Every row comes from one small tree of marks. Brackets hold a mark, then the marks that hang from it, in alphabetical order. Every link used is in the known rows. Which tree was each row made from?
Known rows:
(W (L G K)): -2.15	0.63	0.80	3.01	-0.14	-4.11	1.09	-0.57	0.21	-0.39	-1.46	1.23	1.04	3.49	-0.27	-1.59	0.97	2.44	-4.05	0.66	-2.31	3.36	-0.70	3.58	-0.36	-1.10	0.31	-1.51	-4.85	-1.64	-0.78
(V (K (L G) Z)): -0.86	5.46	0.70	3.42	3.55	-0.88	-0.45	0.69	1.23	0.94	0.29	1.57	2.87	1.33	-2.90	-0.52	-1.92	0.63	-2.46	0.85	-0.89	1.66	-0.38	7.58	-4.65	-3.52	0.83	0.33	-2.60	-3.67	-1.67
(A (G (L (K U V Z)))): -0.47	-3.78	1.14	1.77	0.95	-3.10	-3.87	-0.17	0.69	0.20	1.42	-1.91	-1.20	1.72	-1.74	2.27	1.38	2.07	-1.42	-0.52	-2.12	0.09	0.52	3.84	-3.15	-2.32	0.37	-0.35	-1.89	-2.05	0.62
(Z (K (L G) U V)): -0.77	-0.07	1.01	2.93	-0.58	-0.03	-2.58	3.17	1.77	-1.26	-0.11	1.63	-0.06	1.58	-2.79	2.45	-2.37	0.60	-1.95	-0.21	-1.31	-1.76	-0.99	6.44	-3.36	-4.25	-0.19	0.16	-1.30	-0.17	0.00
(G A L): 2.76	-1.85	2.87	0.64	-0.53	-5.29	-2.95	0.03	-3.46	3.19	2.00	3.46	1.41	2.02	-1.15	0.69	1.31	3.38	-0.75	4.67	-4.84	0.01	0.18	0.16	-2.12	-4.20	-0.08	-3.87	-5.74	1.43	-3.10
(D (A (G (L (K Z))))): -1.97	-2.64	1.03	0.55	0.66	-5.82	-4.10	0.90	-0.33	2.77	2.21	1.26	0.88	1.49	-2.70	-1.54	3.21	1.27	-2.43	1.12	-2.86	2.01	-2.09	0.65	0.36	-0.97	0.46	-1.98	-4.88	-1.74	0.97
(V K): 0.88	2.36	-1.37	0.23	2.47	-2.16	-2.15	-0.58	-0.38	2.13	1.38	3.40	3.55	0.64	-2.99	-0.84	-1.36	2.90	-1.38	1.82	-4.68	3.62	0.88	6.67	0.56	-4.76	1.83	-0.85	-2.83	1.89	-1.68
(D (A (G (L (K U V Z))))): -2.67	-2.84	1.17	1.25	0.98	-4.98	-4.67	1.73	0.16	1.98	1.58	-0.64	0.20	0.56	-2.82	-0.84	2.20	0.01	-2.54	0.48	-1.47	0.69	-1.81	1.45	-0.91	-0.26	-1.04	-1.94	-3.24	-2.06	1.34
(K (L (G A)) U V Z): -2.86	2.67	3.01	6.52	2.56	1.19	-2.43	4.60	3.98	-1.75	-0.96	-3.75	0.12	-0.07	-2.04	2.51	-3.09	-2.61	-0.84	0.02	2.38	-2.56	-0.82	5.92	-9.16	0.89	-5.31	-1.24	-0.65	-7.59	0.99
(Z (K L U)): 0.22	1.36	0.40	2.64	-1.30	0.00	-2.74	2.15	1.42	0.25	1.17	4.73	1.83	2.74	-2.77	0.99	-0.97	1.51	-1.20	0.77	-4.12	-0.14	0.28	5.23	-0.27	-6.00	1.91	0.23	-3.70	0.63	-1.22
(K (L (G A)) U Z): -1.90	5.11	2.74	7.49	1.92	0.45	-1.35	3.07	4.07	-0.78	0.70	0.73	1.99	1.68	-2.39	0.92	-1.35	-1.05	-0.83	0.41	0.33	-0.86	0.07	6.29	-6.44	-1.03	-2.08	-0.88	-3.91	-7.40	-0.24
(K L V Z): -1.83	1.22	0.95	2.73	2.38	0.97	-3.93	3.50	3.76	-0.01	-0.04	-2.82	0.57	0.56	-1.22	1.44	-1.95	-0.76	-0.40	2.00	-1.28	1.35	-0.78	3.02	-5.58	0.02	-3.43	-1.24	-1.05	-4.25	0.67
(L G K): -0.20	0.69	1.37	0.69	-0.27	-2.49	0.52	0.27	1.39	-1.61	-1.06	2.74	1.23	3.01	-2.27	-0.24	-0.07	3.90	-1.45	-0.63	-1.80	1.26	-0.20	5.09	-1.93	-0.97	2.02	-0.60	-5.12	1.28	0.25
(V (K Z)): 0.00	2.85	-0.41	1.09	3.48	-0.69	-2.38	0.89	0.96	2.05	1.93	2.08	3.25	0.86	-3.08	0.00	-1.42	1.31	-1.09	1.24	-4.00	3.14	1.37	6.43	-0.92	-3.67	1.70	-0.21	-1.95	-0.52	-1.56
(A (G (L (K U Z)))): -0.12	-2.68	1.03	2.04	0.98	-3.31	-3.51	-0.78	0.53	0.59	1.97	-0.52	-0.60	2.31	-1.78	1.60	2.10	2.28	-1.36	-0.45	-3.05	0.82	0.87	3.84	-2.08	-2.93	1.56	-0.06	-2.98	-1.73	0.21
(A (G L)): 1.18	-3.63	0.08	1.07	0.99	-4.72	-4.11	-1.76	0.16	1.60	2.87	1.59	-0.44	1.97	-1.63	1.27	2.43	4.20	-1.16	1.05	-4.91	2.93	-0.25	4.15	-0.03	-4.24	1.59	-1.08	-3.75	-0.43	0.87
(W (L (G A) (K U))): -2.23	0.89	1.57	4.37	-0.11	-3.72	0.97	0.31	-0.56	-0.27	-1.70	0.46	1.37	2.82	-0.48	-1.50	0.36	1.25	-3.90	0.43	-1.39	1.13	-0.48	3.40	-1.74	-0.95	-0.60	-2.19	-4.98	-2.76	-1.42
(W (L G (K U))): -2.59	1.38	0.59	4.31	0.20	-3.25	0.68	-0.17	0.97	-0.87	-1.63	0.80	1.11	3.17	-0.71	-1.28	0.67	1.53	-3.86	-0.04	-1.40	2.25	-0.04	4.47	-0.58	-1.02	-0.30	-1.45	-3.89	-2.58	-0.76

Which tree is each row?
-1.74	6.47	0.66	5.39	3.68	0.44	-0.71	1.36	2.22	0.13	0.05	0.86	2.91	0.90	-3.55	-0.07	-2.49	-0.98	-2.04	0.03	0.13	0.58	0.84	9.14	-5.04	-3.36	-0.43	0.48	-1.55	-4.66	-1.37 : (V (K (L G) U Z))
0.88	0.41	1.76	1.21	-0.42	-3.03	-2.32	0.10	-0.54	0.56	0.36	2.22	0.74	3.00	-1.93	0.95	0.92	2.10	-0.91	2.19	-2.69	-0.72	2.40	2.37	-1.64	-3.46	0.66	-1.50	-3.46	1.75	-2.15 : (G (L (K U)))
0.41	-1.72	4.23	1.62	-0.30	-3.02	-2.29	2.44	-2.74	1.17	-0.29	-1.43	0.30	1.78	-1.26	2.28	-0.40	0.15	-1.01	2.33	-0.82	-4.06	1.36	-0.37	-6.42	-1.57	-1.63	-2.46	-3.04	-0.55	-3.01 : (G A (L (K U V Z)))
-2.42	-3.46	1.34	0.27	0.80	-5.74	-4.59	1.32	-0.33	2.34	1.45	-0.50	0.22	0.87	-2.48	-0.86	2.43	0.85	-2.62	0.82	-2.24	1.46	-2.39	0.58	-0.80	-0.42	-0.61	-2.05	-3.58	-1.55	1.21 : (D (A (G (L (K V Z)))))
-1.78	5.19	1.00	6.32	1.83	1.90	-3.30	3.18	5.31	-0.26	1.38	0.92	2.42	1.52	-2.29	0.28	-0.87	-1.15	0.03	1.05	-1.66	0.60	1.49	5.44	-3.37	-1.60	-1.82	-0.36	-3.15	-5.79	-0.27 : (K L U Z)
0.45	-3.10	0.71	1.72	0.42	-4.02	-3.36	-1.37	0.14	0.63	1.45	0.43	-0.55	2.15	-1.76	1.15	1.98	2.98	-1.71	-0.19	-3.20	0.97	0.49	3.89	-1.46	-3.40	1.70	-0.34	-3.43	-0.59	0.19 : (A (G (L (K U))))
-1.54	-2.66	0.51	0.22	0.31	-6.56	-4.16	0.27	-0.87	2.63	1.59	1.67	0.95	1.37	-2.58	-2.05	3.24	2.01	-2.70	1.32	-3.24	2.33	-2.40	0.86	0.78	-1.31	0.62	-2.25	-5.30	-0.44	0.88 : (D (A (G (L K))))
-1.19	-0.67	2.73	1.86	0.11	-1.67	-0.33	2.42	0.43	-2.19	-2.39	-1.42	0.30	1.02	-2.19	1.54	-2.30	1.12	-1.76	-1.28	1.02	-2.93	-0.34	4.63	-6.04	0.59	-1.68	-1.60	-3.28	-0.16	0.10 : (L (G A) (K U V))
-3.41	3.39	2.00	6.49	2.70	1.89	-2.84	4.20	5.46	-2.37	-1.01	-3.40	-0.27	0.13	-2.29	2.57	-3.04	-2.48	-0.95	-0.25	2.19	-1.57	-0.40	6.90	-7.90	0.67	-4.91	-0.56	0.26	-6.93	1.60 : (K (L G) U V Z)
0.34	-3.17	0.92	1.27	0.77	-3.85	-3.28	-0.96	0.18	1.01	2.03	0.02	-0.65	2.62	-1.54	1.42	2.25	3.06	-1.62	0.04	-3.40	1.56	0.16	3.04	-2.02	-2.93	2.02	-0.22	-3.46	-1.34	0.09 : (A (G (L (K Z))))
-1.86	0.06	1.04	1.35	0.94	1.50	-3.11	3.56	3.11	-1.51	-0.64	-2.83	0.86	1.19	-2.16	1.70	-1.81	-0.58	-0.13	-0.69	-0.78	-1.12	2.06	3.25	-3.34	0.75	-1.21	-0.29	-1.11	-0.32	0.04 : (L (K U V Z))
-0.13	-4.09	0.69	1.40	0.51	-3.81	-3.86	-0.97	0.09	0.26	1.01	-1.35	-1.28	1.57	-1.64	1.86	1.51	2.55	-1.77	-0.25	-2.38	0.53	0.30	4.03	-2.43	-2.87	0.54	-0.49	-2.37	-0.59	0.43 : (A (G (L (K U V))))
-3.39	0.05	2.40	4.48	0.68	-2.53	0.21	1.98	0.34	-0.81	-1.91	-2.66	0.40	2.15	-0.44	0.03	-0.66	-0.47	-3.65	-0.13	0.06	-0.06	-0.64	3.18	-3.92	0.55	-2.31	-1.52	-2.67	-4.37	-0.85 : (W (L (G A) (K U V Z)))
-0.17	-0.31	2.47	1.48	0.48	-1.62	-2.89	1.76	0.07	0.03	0.03	-0.97	-0.32	2.34	-1.76	2.42	-0.04	0.20	-0.89	1.60	-1.04	-1.98	2.39	2.03	-3.96	-1.99	-0.96	-1.05	-1.14	0.12	-1.43 : (G (L (K U V Z)))
0.27	-1.49	0.38	0.34	-0.89	-0.84	-3.37	2.49	0.52	0.32	0.26	2.15	0.48	1.87	-2.07	1.51	-1.87	1.91	-1.57	1.56	-3.57	0.25	-1.09	3.94	-1.75	-4.80	0.82	-0.31	-2.40	1.68	-0.59 : (Z (K L V))
-0.51	-0.51	1.74	2.86	-0.96	-0.55	-2.37	3.34	0.70	-0.75	-0.25	1.47	0.13	1.68	-2.63	2.44	-2.69	0.55	-1.92	0.16	-1.18	-2.45	-1.44	5.73	-4.24	-4.36	-0.58	-0.24	-1.94	-0.48	-0.47 : (Z (K (L (G A)) U V))
-2.89	2.81	1.27	5.49	2.57	2.56	-4.22	4.39	5.31	-1.11	-0.42	-3.77	0.38	-0.05	-1.79	2.07	-2.76	-2.83	-0.26	0.67	0.58	-0.77	0.64	5.22	-6.37	0.23	-4.85	-0.99	0.06	-5.99	0.80 : (K L U V Z)
-0.32	4.92	-0.06	2.82	3.35	-0.43	-1.40	0.73	1.06	1.73	0.43	1.56	3.48	1.19	-2.64	-0.81	-1.64	0.43	-1.50	1.66	-2.13	2.36	0.38	6.34	-3.44	-3.72	0.82	0.05	-2.45	-2.59	-2.28 : (V (K L Z))
0.75	-3.56	0.70	0.71	0.36	-4.72	-3.16	-1.68	-0.38	1.03	1.72	0.58	-0.50	2.42	-1.46	1.04	2.39	3.75	-1.56	0.29	-3.75	1.86	0.00	3.29	-1.18	-3.46	2.12	-0.51	-3.97	-0.15	0.13 : (A (G (L K)))
-1.77	-2.21	0.58	1.02	0.44	-5.92	-4.18	0.58	-0.39	2.35	1.59	1.66	1.01	1.06	-2.90	-1.85	2.99	1.12	-2.58	0.87	-2.66	1.51	-1.97	1.47	0.53	-1.55	-0.13	-2.20	-4.61	-1.10	0.84 : (D (A (G (L (K U)))))
-1.88	2.42	0.74	5.21	1.67	0.03	-2.63	2.26	3.86	-2.25	-2.11	-1.77	-0.05	-0.56	-2.06	1.33	-2.93	-0.28	-1.48	0.47	1.10	-0.92	-0.90	7.59	-5.96	-0.72	-4.74	-1.82	-1.44	-3.54	1.22 : (K (L G) U V)
-1.24	5.93	1.35	5.53	3.45	-0.15	-0.49	1.67	1.21	0.48	-0.06	0.77	3.26	0.68	-3.22	-0.21	-2.59	-0.91	-2.06	0.28	0.29	-0.55	0.34	8.15	-5.75	-3.11	-0.50	0.12	-2.43	-4.82	-2.05 : (V (K (L (G A)) U Z))
0.35	-0.20	2.60	0.72	-0.57	-3.36	0.74	0.77	-0.81	-0.75	-1.00	2.38	1.74	2.77	-1.75	-0.35	-0.40	3.76	-1.62	-0.10	-1.73	-0.45	-0.68	3.38	-3.46	-0.95	1.69	-1.50	-6.28	0.71	-0.93 : (L (G A) K)
-1.29	-1.24	3.59	0.89	0.60	-1.52	-0.03	2.87	0.34	-1.57	-1.43	-1.99	0.07	1.79	-1.72	1.74	-1.72	1.15	-1.50	-0.87	0.56	-2.10	-0.91	2.78	-6.98	1.26	-0.76	-1.11	-2.92	-1.72	-0.03 : (L (G A) (K V Z))
-3.30	0.24	0.54	3.52	0.80	-1.22	-1.53	2.00	1.48	-0.29	-1.40	-2.60	0.85	2.17	-0.32	-0.17	0.00	-0.69	-3.12	0.55	-1.72	1.62	1.01	2.28	-1.20	-0.12	-1.93	-1.37	-1.66	-2.87	-0.85 : (W (L (K U V Z)))
-2.27	5.71	1.83	7.34	2.19	1.07	-1.56	2.96	5.53	-1.40	0.77	1.21	1.68	1.84	-2.76	0.84	-1.09	-0.83	-0.70	0.09	0.16	0.15	0.51	7.37	-5.05	-1.31	-1.85	-0.05	-3.30	-7.07	0.69 : (K (L G) U Z)
-1.03	4.23	-0.26	3.04	3.65	0.44	-2.48	1.52	1.81	1.12	1.90	1.47	3.29	0.65	-3.49	0.46	-2.04	0.08	-0.92	0.34	-2.82	1.64	2.31	7.67	-1.40	-3.54	0.44	0.11	-0.97	-1.56	-1.32 : (V (K U Z))
1.04	-0.53	4.13	1.92	-0.47	-3.26	-1.73	1.74	-2.66	1.64	0.62	0.73	1.43	2.57	-1.40	1.39	0.52	0.76	-0.88	2.53	-1.64	-3.27	1.84	-0.04	-5.25	-2.53	-0.28	-2.18	-4.40	-0.63	-3.72 : (G A (L (K U Z)))
-2.79	-0.39	1.59	3.92	0.20	-3.66	0.57	1.20	-0.47	-0.74	-2.54	-1.54	0.46	2.01	-0.45	-0.49	-0.47	0.62	-4.10	0.12	-0.35	0.40	-0.94	3.17	-3.26	-0.10	-2.14	-2.21	-3.15	-2.68	-1.03 : (W (L (G A) (K U V)))
